Known rows, with every step that occurs:
lika/beleg/pizul/sevokal: | -.19 |  .37 |  .10 |  .22 | -.13 | -.14 | -.11 | -.10 |  .25 |  .16 |  .08 |  .27 |  .24 | -.32 | -.28 | -.09 | -.28 | -.05 |
pizul/sevokal/zomil: |  .21 | -.11 |  .48 | -.25 | -.06 | -.40 | -.29 | -.31 |  .18 |  .18 | -.37 |  .01 | -.29 | -.06 |  .10 |  .21 | -.35 | -.20 |
pizul/beleg/lika/sevokal: | -.23 |  .10 |  .06 |  .18 |  .09 |  .35 |  .01 | -.39 | -.31 | -.33 | -.07 |  .31 | -.40 | -.29 | -.15 |  .22 | -.36 |  .05 |
pizul/beleg: | -.21 |  .05 | -.06 | -.13 |  .02 | -.05 | -.16 | -.31 | -.19 | -.26 | -.21 | -.07 | -.19 | -.30 |  .04 |  .23 | -.24 | -.11 |
pizul/sevokal: |  .08 |  .04 |  .44 | -.15 |  .18 | -.34 | -.13 | -.29 |  .17 | -.02 | -.32 | -.01 | -.07 | -.12 |  .13 |  .01 | -.24 | -.29 |
pizul/beleg/sevokal/zomil: |  .02 |  .00 |  .19 | -.30 | -.12 | -.01 | -.21 | -.44 | -.34 | -.08 | -.20 |  .19 | -.53 | -.45 | -.17 |  .40 | -.36 |  .11 |
zomil/beleg/sevokal/pizul: |  .23 | -.07 | -.14 |  .23 | -.23 |  .11 |  .26 |  .07 | -.40 | -.23 |  .04 |  .37 |  .12 | -.33 | -.10 |  .08 |  .00 |  .16 |
beleg/pizul/sevokal/zomil: | -.05 |  .32 |  .50 | -.29 | -.35 | -.44 | -.15 | -.43 |  .25 |  .24 | -.14 |  .16 | -.42 | -.02 | -.12 |  .05 | -.54 | -.22 |
zomil/beleg/mebu: | -.13 | -.17 | -.09 |  .30 | -.22 |  .42 |  .23 |  .15 | -.59 | -.25 | -.18 |  .30 |  .04 | -.06 |  .16 |  .04 |  .00 | -.15 |
zomil/beleg: |  .03 | -.05 | -.26 |  .23 | -.12 |  .18 |  .21 |  .35 | -.31 | -.32 | -.11 |  .14 |  .19 | -.02 |  .14 | -.02 | -.05 |  .01 |
sevokal/beleg/pizul: |  .13 |  .11 | -.03 |  .07 | -.55 | -.21 |  .09 | -.09 |  .19 |  .20 |  .17 |  .31 |  .20 | -.30 | -.14 |  .07 | -.13 |  .02 |
sevokal/zomil: |  .19 | -.20 |  .07 | -.14 | -.35 | -.08 | -.21 | -.02 |  .01 |  .29 | -.07 |  .04 | -.30 |  .09 | -.04 |  .29 | -.16 |  .14 |
beleg/mebu: | -.22 | -.17 |  .25 |  .11 | -.14 |  .35 |  .04 | -.30 | -.40 |  .11 | -.09 |  .21 | -.21 | -.06 |  .03 |  .08 |  .07 | -.23 |
pizul/sevokal/zomil/beleg: |  .23 | -.14 |  .35 | -.14 | -.12 | -.31 | -.18 | -.13 |  .02 |  .02 | -.43 |  .09 | -.18 | -.07 |  .17 |  .20 | -.38 | -.19 |
lika/sevokal/zomil/beleg/mebu: | -.14 | -.25 |  .30 |  .26 | -.17 |  .46 | -.11 |  .26 | -.43 |  .04 |  .04 |  .24 | -.10 | -.05 | -.16 |  .32 | -.14 |  .40 |
lika/sevokal: | -.21 | -.02 |  .30 |  .21 |  .19 |  .31 | -.07 |  .20 | -.15 | -.04 |  .18 |  .07 |  .08 | -.08 | -.22 |  .09 | -.02 |  .37 |
lika/sevokal/pizul/beleg: | -.23 | -.10 |  .13 |  .28 | -.01 |  .06 | -.14 | -.19 | -.14 | -.11 |  .26 |  .01 |  .16 | -.40 | -.28 |  .30 |  .00 |  .31 |

Rows:
| -.11 |  .05 |  .28 |  .26 | -.20 |  .16 |  .00 |  .13 | -.01 |  .10 |  .31 |  .29 |  .22 | -.30 | -.32 |  .14 | -.12 |  .39 | : lika/sevokal/beleg/pizul
|  .02 | -.06 | -.26 |  .25 | -.30 | -.17 |  .03 | -.67 | -.03 | -.12 |  .14 |  .17 | -.06 | -.41 | -.14 |  .26 | -.05 | -.10 | : sevokal/pizul/beleg/lika
| -.14 |  .42 |  .47 | -.21 | -.17 | -.40 | -.05 | -.42 |  .25 |  .10 | -.10 |  .14 | -.27 | -.07 | -.10 | -.09 | -.46 | -.29 | : beleg/pizul/sevokal
|  .03 |  .01 |  .08 |  .55 | -.05 |  .44 |  .24 | -.27 | -.11 | -.05 |  .33 |  .53 | -.19 | -.10 | -.30 |  .06 | -.09 |  .23 | : beleg/lika/sevokal/pizul
|  .11 | -.05 | -.04 | -.04 | -.58 | -.03 | -.05 |  .12 | -.14 |  .13 | -.10 |  .21 | -.27 |  .08 | -.03 |  .23 | -.34 |  .11 | : sevokal/zomil/beleg/pizul
| -.04 | -.11 | -.25 |  .11 | -.29 | -.35 | -.11 | -.54 |  .01 | -.09 |  .10 | -.08 |  .11 | -.45 | -.09 |  .29 |  .03 | -.09 | : sevokal/pizul/beleg
|  .33 | -.03 |  .33 |  .10 | -.07 | -.23 |  .05 | -.38 |  .20 |  .02 | -.22 |  .38 |  .00 | -.31 |  .07 |  .07 | -.27 | -.25 | : pizul/sevokal/beleg/lika
| -.07 |  .24 |  .07 |  .07 | -.24 | -.10 |  .17 |  .06 | -.14 | -.25 | -.18 |  .24 |  .01 | -.06 |  .07 | -.08 | -.37 | -.19 | : zomil/beleg/pizul/sevokal
| -.12 | -.22 |  .32 |  .36 | -.12 |  .40 |  .00 |  .09 | -.27 |  .09 |  .19 |  .32 |  .23 | -.34 | -.21 |  .23 |  .06 |  .32 | : lika/sevokal/beleg/mebu
|  .35 | -.10 | -.17 |  .37 | -.36 |  .17 |  .26 | -.12 |  .04 |  .07 |  .14 |  .56 |  .10 | -.27 | -.08 |  .09 | -.05 |  .07 | : sevokal/beleg/lika
| -.16 |  .03 |  .08 |  .14 | -.02 |  .33 | -.07 | -.40 | -.31 | -.23 | -.09 |  .33 | -.51 | -.26 | -.16 |  .32 | -.42 |  .10 | : pizul/beleg/lika/sevokal/zomil
|  .34 | -.07 |  .36 | -.23 | -.20 |  .07 | -.07 | -.19 | -.21 |  .27 |  .00 |  .36 | -.49 | -.22 | -.29 |  .24 | -.19 |  .31 | : beleg/sevokal/zomil
| -.07 |  .11 |  .16 | -.22 |  .05 |  .03 | -.10 | -.43 | -.34 | -.22 | -.17 |  .17 | -.38 | -.50 | -.15 |  .26 | -.28 |  .04 | : pizul/beleg/sevokal
| -.15 | -.19 | -.12 |  .16 | -.35 | -.18 | -.09 | -.69 | -.18 | -.04 |  .06 |  .03 |  .01 | -.47 | -.07 |  .33 |  .07 | -.20 | : sevokal/pizul/beleg/mebu
|  .05 | -.05 | -.21 |  .61 | -.15 |  .49 |  .38 |  .16 | -.39 | -.36 |  .11 |  .52 |  .07 | -.08 | -.08 |  .03 | -.11 |  .18 | : zomil/beleg/lika/sevokal/pizul
|  .11 |  .06 | -.11 |  .38 | -.13 |  .07 | -.01 | -.08 | -.01 |  .18 |  .30 |  .40 |  .35 | -.58 | -.45 |  .07 |  .08 |  .29 | : lika/beleg/sevokal/pizul
|  .27 | -.20 | -.13 |  .17 | -.44 |  .22 |  .07 |  .11 | -.24 |  .04 | -.12 |  .39 | -.34 |  .11 |  .00 |  .25 | -.27 |  .14 | : sevokal/zomil/beleg/lika
| -.02 | -.13 |  .19 |  .31 | -.05 |  .24 | -.03 |  .24 | -.08 |  .05 |  .25 |  .21 |  .33 | -.31 | -.22 |  .19 |  .03 |  .43 | : lika/sevokal/beleg
